Every row comes from one small tree of marks. The marks that hang from a mark follow it in brackets, in the order of their numbers. Every link used is in the known rows. Which tree was each row made from?
Known rows:
Z4[Z653[Z276[Z298]]]: [-1.49  1.21 -1.37  0.50 -0.27 -3.56  0.18  0.09  1.75  0.52  0.34  2.62
 -0.27  0.18  0.12 -0.56 -0.01 -0.79  2.49 -1.23 -0.34  1.11]
Z612[Z298 Z653[Z4] Z766]: [ 0.20 -1.46  5.71 -0.13 -1.91  1.80  0.09  0.59 -1.38  2.40  0.23 -1.42
  1.22  0.92  1.73  2.14 -1.49 -0.86 -3.33 -0.77  0.11 -0.30]
Z276[Z298[Z612[Z653 Z766[Z4 Z886]]]]: [-1.08  1.55  3.81 -0.51 -0.10 -0.33  0.05  1.32 -0.42  0.35 -0.06 -0.95
 -1.21 -0.14  1.45 -0.85 -1.45 -2.21 -0.22 -0.61  0.39 -2.00]
Z766[Z4[Z653] Z276 Z886[Z298[Z612]]]: [ 0.71 -0.71 -3.68 -1.23  2.09  1.28 -3.38 -0.86  3.07  0.05 -0.69  0.40
 -3.08  1.56  1.05 -0.07  0.61  3.61  2.50  0.68 -0.09  0.32]
Z766[Z4[Z653] Z886[Z298[Z276 Z612]]]: [-0.39 -0.67 -3.03  0.69  1.75  0.90 -2.81  0.45  2.53 -0.86 -0.07 -0.17
 -4.93 -0.74  0.87  0.30  0.27  2.87  2.45  1.12  0.07  0.16]
Z298[Z4 Z612 Z886]: [ 0.34  1.17 -2.34 -1.44  0.29  2.72  2.56  3.03 -2.42 -0.77  0.27 -1.27
  2.64 -0.80 -1.18  0.19  1.66  0.97  0.90  2.49  0.31 -0.91]
Z766[Z276[Z298[Z4[Z653] Z612]] Z886]: [ 0.88  2.30 -0.24 -2.45 -0.42  0.75 -0.60  0.44  1.72  0.63 -0.56  0.71
  0.36  0.83 -0.37 -0.65  0.19 -0.29  2.50 -0.13  0.02 -1.25]
Z276[Z298[Z4 Z886]]: [-1.79  2.34  1.29  0.07 -1.08  2.26  4.42  2.23 -1.72 -1.45  0.27  0.02
  2.04  0.47 -0.23 -1.16 -0.39 -3.16  2.25  0.72 -0.24 -1.46]
Z4[Z653[Z276 Z886]]: [-0.61  0.16 -3.29  0.59 -0.06 -2.02 -0.04  0.15  1.39  1.05  0.31  3.01
  0.02  0.28 -1.00 -0.45  0.37  2.31  1.77 -0.30 -0.45  2.78]
Z766[Z4 Z886[Z298[Z276 Z612]]]: [ 0.05 -0.62 -2.03  1.02  1.82  0.44 -2.06  0.43  0.83 -1.05 -0.52 -1.15
 -4.35 -1.26  0.88  0.63  0.45  0.96  2.59  0.72 -0.05  0.10]
Z766[Z4 Z886[Z298[Z276]]]: [-0.22 -0.51 -2.00  1.59  1.52  0.77 -0.87  0.03  0.85 -1.51 -0.57 -0.69
 -4.16 -0.64  0.65  0.74  0.21  0.46  3.10  0.35 -0.28  0.47]
Z298[Z4 Z276 Z612[Z653 Z766] Z886]: [ 2.25  0.69  0.60  0.57 -0.90  1.36  3.33  0.46 -1.05 -1.28  1.06 -2.42
  2.74 -3.24 -0.92  0.17  1.38  0.74 -5.58  0.90  1.20 -2.45]
Z276[Z298[Z4[Z653] Z612[Z766] Z886]]: [-1.33  2.30  1.23 -0.92 -1.15  2.28  2.21  3.36 -0.61  0.16  0.80 -0.30
  1.52  0.25  0.04 -1.54  0.08 -0.86 -0.73  1.19  0.31 -2.37]
Z276[Z298[Z4]]: [-2.11  1.76  1.97 -0.32 -1.18  0.02  2.47  0.25 -1.31 -1.11 -0.05  0.32
  1.43  0.15 -1.25 -1.07 -0.69 -4.12  1.31 -0.02 -0.13 -1.15]
Z653[Z4 Z276 Z886]: [-0.73 -0.19 -2.76  1.40 -0.65  0.17 -0.13 -0.56 -0.59  3.33  0.28  2.08
  1.01 -0.31 -0.05 -0.31  2.00 -2.28  1.07 -0.29 -1.45  4.31]
Z766[Z4 Z276[Z298[Z612[Z653]]] Z886]: [ 0.40  1.61  0.65 -1.45  1.06  1.79 -0.66 -0.97  2.14  1.15 -1.03 -0.88
 -2.59  1.06  1.59 -0.83 -0.37 -0.44  1.87 -0.74 -0.10 -1.09]
Z766[Z4 Z276]: [ 0.03  0.82 -2.24 -0.92  1.79 -1.19  0.84 -3.42  0.84  0.69 -1.14 -0.02
 -0.25  1.09  0.72 -0.30  1.13  0.09  0.58 -0.94 -0.04  0.72]
Z4[Z653]: [-1.25  1.04 -2.51 -0.87  0.64 -2.31  0.55  0.27  0.80 -0.62 -0.14  2.15
 -0.17  0.58  0.09  0.47 -0.30  1.88  2.81  0.26  0.30  0.97]
Z766[Z4 Z276 Z886[Z298]]: [ 0.90 -0.43 -2.69 -0.37  1.86  1.15 -1.49 -1.32  1.46 -0.53 -1.19 -0.14
 -2.38  1.58  0.98  0.35  0.48  1.25  3.15 -0.10 -0.49  0.63]
Z766[Z4 Z276[Z298[Z612[Z653]]]]: [-0.59  0.82  0.83 -1.17  1.33 -0.68  0.20 -3.22  1.04  0.59 -0.73 -0.52
 -0.50  0.83  1.45 -1.57 -0.02 -1.35 -0.44 -1.00  0.11 -0.93]
Z766[Z4 Z276[Z298] Z886]: [-0.05  2.31 -0.20 -0.96  0.77  1.75  0.38 -0.84  2.24  1.16 -1.19 -0.22
 -2.47  1.47  1.30 -0.90  0.08 -1.03  2.89 -1.03 -0.46 -0.63]
Z886[Z298[Z612[Z653]]]: [-0.07 -2.68 -0.16  0.11  1.76 -3.10 -2.06 -0.21 -2.26 -3.30  0.05  0.00
  0.42 -0.36  0.73  0.79 -1.24  0.38  1.93  1.01  0.17  0.20]
Z612[Z298 Z766[Z4]]: [-0.21 -0.28  3.00  0.33 -0.77  0.65  0.06  1.76 -0.56  3.31 -0.29 -1.81
 -0.94  0.72  0.78  1.28  0.17  0.87 -2.53 -0.75  0.17 -0.40]
Z298[Z4[Z653] Z276 Z612[Z766]]: [ 0.86  0.74 -1.28 -0.49 -1.10 -2.06 -0.72 -1.22  1.21  0.27  0.90 -0.62
  1.10 -3.34 -2.61 -0.30  2.33  1.16 -6.00  0.55  1.38 -1.60]

Write each row's tree:
[-2.49  1.69  1.31 -0.65 -1.25  0.37  1.91  0.36 -0.15 -1.12  0.32  0.98
  1.03  0.48 -1.30 -1.24 -0.83 -2.83  1.21  0.22 -0.03 -1.12] | Z276[Z298[Z4[Z653]]]
[ 0.92 -0.44 -1.67  0.28  0.34 -0.51 -1.47  1.26 -0.39 -2.13 -0.19 -0.28
 -1.10 -1.59 -0.98  1.10  0.29  0.27  2.79  1.04  0.14 -0.17] | Z766[Z886[Z298[Z4 Z276 Z612]]]
[ 0.70 -1.60 -0.83  1.40  0.91 -5.02 -1.98 -0.41 -1.28 -2.12  0.31 -0.23
  0.26 -2.42  0.84  0.45  0.61  0.20 -1.11  0.20  0.69 -0.41] | Z886[Z298[Z276 Z612[Z766]]]
[ 1.81  0.21  2.08 -1.59 -2.51  2.70 -0.66  2.02  1.18  3.27 -0.09 -0.65
  1.20  1.62 -1.44  1.43  0.43  2.35 -2.49 -0.40  0.18 -1.05] | Z612[Z298[Z4[Z653]] Z766[Z276 Z886]]
[ 1.21  1.00 -1.71 -2.89 -0.66  1.16 -1.93  0.92  0.98  1.41  0.13 -0.43
  1.31  0.09 -2.52  0.13  1.61  2.38 -2.95  1.05  0.77 -1.15] | Z298[Z4[Z653] Z612[Z766[Z276 Z886]]]
[ 0.96 -2.77  4.22  1.05 -2.08  2.10  1.86 -1.84 -0.80 -0.63  0.60 -0.81
  1.56 -1.29 -2.54  0.88 -1.88  1.06 -2.70  0.29 -0.02 -0.02] | Z612[Z298[Z4 Z276] Z653[Z886]]
[ 0.64 -0.19 -1.55  0.82 -0.04 -0.12 -0.24  0.89 -0.36 -2.55 -0.26  0.19
 -0.88 -1.06 -1.16  1.26  0.03 -0.25  3.29  0.64 -0.12  0.19] | Z766[Z886[Z298[Z4 Z276]]]
[ 0.57  0.42 -0.92 -0.18  1.03  0.38  1.50  2.01 -1.65  0.33  0.39 -0.54
  1.47 -0.86  2.62  0.77  0.66 -0.14  1.88  0.76 -0.12  0.38] | Z298[Z612[Z653[Z4 Z276]] Z886]
[-0.87 -2.29 -3.02  2.26 -0.33 -0.02 -1.58 -0.64 -1.09  1.62  0.57  2.16
  0.95  0.00  0.21 -0.37  1.56 -2.02  1.34  0.26 -1.68  4.29] | Z653[Z4 Z276 Z886[Z298]]
[ 1.28 -0.20  0.80 -1.68  0.31 -0.40 -1.31 -0.75 -0.97  1.82  0.00 -0.63
  1.67 -0.14  1.03  0.13  0.20  1.01 -3.34  0.15  0.59  0.08] | Z298[Z612[Z653[Z4 Z886] Z766[Z276]]]
[ 1.32 -0.59  1.83 -0.04  0.13  1.52  1.39 -2.66  0.04  0.85 -0.38 -0.89
  0.66  1.57  0.13 -0.43 -1.05  1.97 -5.05 -1.24  0.31  0.21] | Z612[Z653[Z886] Z766[Z4 Z276]]
[ 0.21 -2.38 -2.50  2.33 -0.45 -1.06 -0.43 -0.51 -1.30 -0.39  0.40  1.63
  1.48 -0.12 -2.75 -0.72  0.81 -0.19  0.62 -0.04 -1.23  3.13] | Z653[Z276 Z886[Z298[Z4]]]
[ 0.48  1.07  3.35 -0.66 -1.08  1.16  2.10 -1.12 -0.60  0.80  0.05 -0.43
  2.67  1.51  2.60  0.12 -0.85 -2.30 -3.39 -1.38  0.22 -1.06] | Z612[Z653[Z4] Z766[Z276[Z298[Z886]]]]
[-1.45  0.81  3.19 -1.06 -0.71  0.03  0.90  0.00 -1.35 -1.26  0.25 -0.56
  1.29 -0.40 -1.01 -1.07 -1.25 -3.32 -0.06  0.36  0.22 -1.88] | Z276[Z298[Z4 Z612[Z653]]]
[ 1.17 -2.01  5.74  0.49 -1.78  1.82  0.81  1.22 -1.52  1.79  0.29 -1.15
  1.15  1.02 -0.02  1.30 -2.51  2.40 -3.65 -0.58  0.16 -0.02] | Z612[Z298 Z653[Z886] Z766]
[ 0.93  2.60  0.78 -1.25 -1.40  0.22  0.55  1.18  1.04  1.49 -0.40  0.25
  0.78  1.29 -0.07 -0.09  0.33 -0.14 -1.36 -1.19  0.43 -1.31] | Z612[Z766[Z276[Z298[Z4[Z653]]] Z886]]
[ 0.52 -0.34  2.20  1.55  0.01 -1.50  0.80 -1.67 -0.03  0.91 -0.09 -1.16
 -0.54  0.30  0.52  0.64 -0.43 -1.29 -3.97 -2.57 -0.05  0.40] | Z612[Z653[Z276] Z766[Z4]]
[-0.79 -0.81 -3.34  1.12  1.33  1.23 -2.36  0.90  2.34 -0.40 -0.29  0.63
 -4.52  0.91  0.46  0.55  0.20  1.68  3.89  0.18 -0.78  1.50] | Z766[Z4[Z653[Z276]] Z886[Z298]]
[ 0.56 -2.43  1.62  2.51 -0.08  0.35 -0.14 -1.47 -0.47  0.22  0.22 -0.70
 -0.53  0.75 -0.23 -0.22 -0.91  0.64 -4.47 -1.49 -0.41  1.28] | Z612[Z653[Z276 Z886[Z298]] Z766[Z4]]
[-0.17 -2.32 -1.81  0.16  0.16 -1.68 -2.86  0.47 -0.93 -1.57  0.66  0.20
  1.11 -0.14 -1.72  0.11  0.81  0.71 -1.35  1.06  0.13  0.07] | Z886[Z298[Z4[Z653[Z276]] Z612[Z766]]]
[ 0.30 -1.80 -1.47  1.33  1.41 -5.20 -1.80 -0.96 -1.31 -2.96  0.16  0.26
  0.09 -2.59  0.66  0.43  0.44  0.02  1.00  0.58  0.43  0.01] | Z886[Z298[Z276 Z612]]
[-0.12 -0.87  2.27  1.30 -0.94 -0.24  1.90 -1.59 -0.86 -0.89  0.41  0.80
  1.38  0.10 -1.43 -0.71 -1.84 -1.98 -0.20 -1.11 -0.70  1.20] | Z612[Z653[Z276[Z298[Z4]] Z886]]
[-1.77  1.16  3.17 -0.77  0.03 -1.36  0.25  0.26 -1.14 -0.21  0.13  0.00
  0.37 -0.36  1.76 -0.75 -1.33 -3.56  1.41 -0.01  0.10 -1.21] | Z276[Z298[Z612[Z653[Z4]]]]
[-0.80 -0.99 -3.06  0.65  0.34 -1.24 -0.21 -0.32  0.84 -1.45  0.47  2.56
 -0.23 -0.02 -0.56 -0.37 -0.50  3.52  1.47  1.12  0.11  1.69] | Z4[Z653[Z886[Z298[Z276]]]]
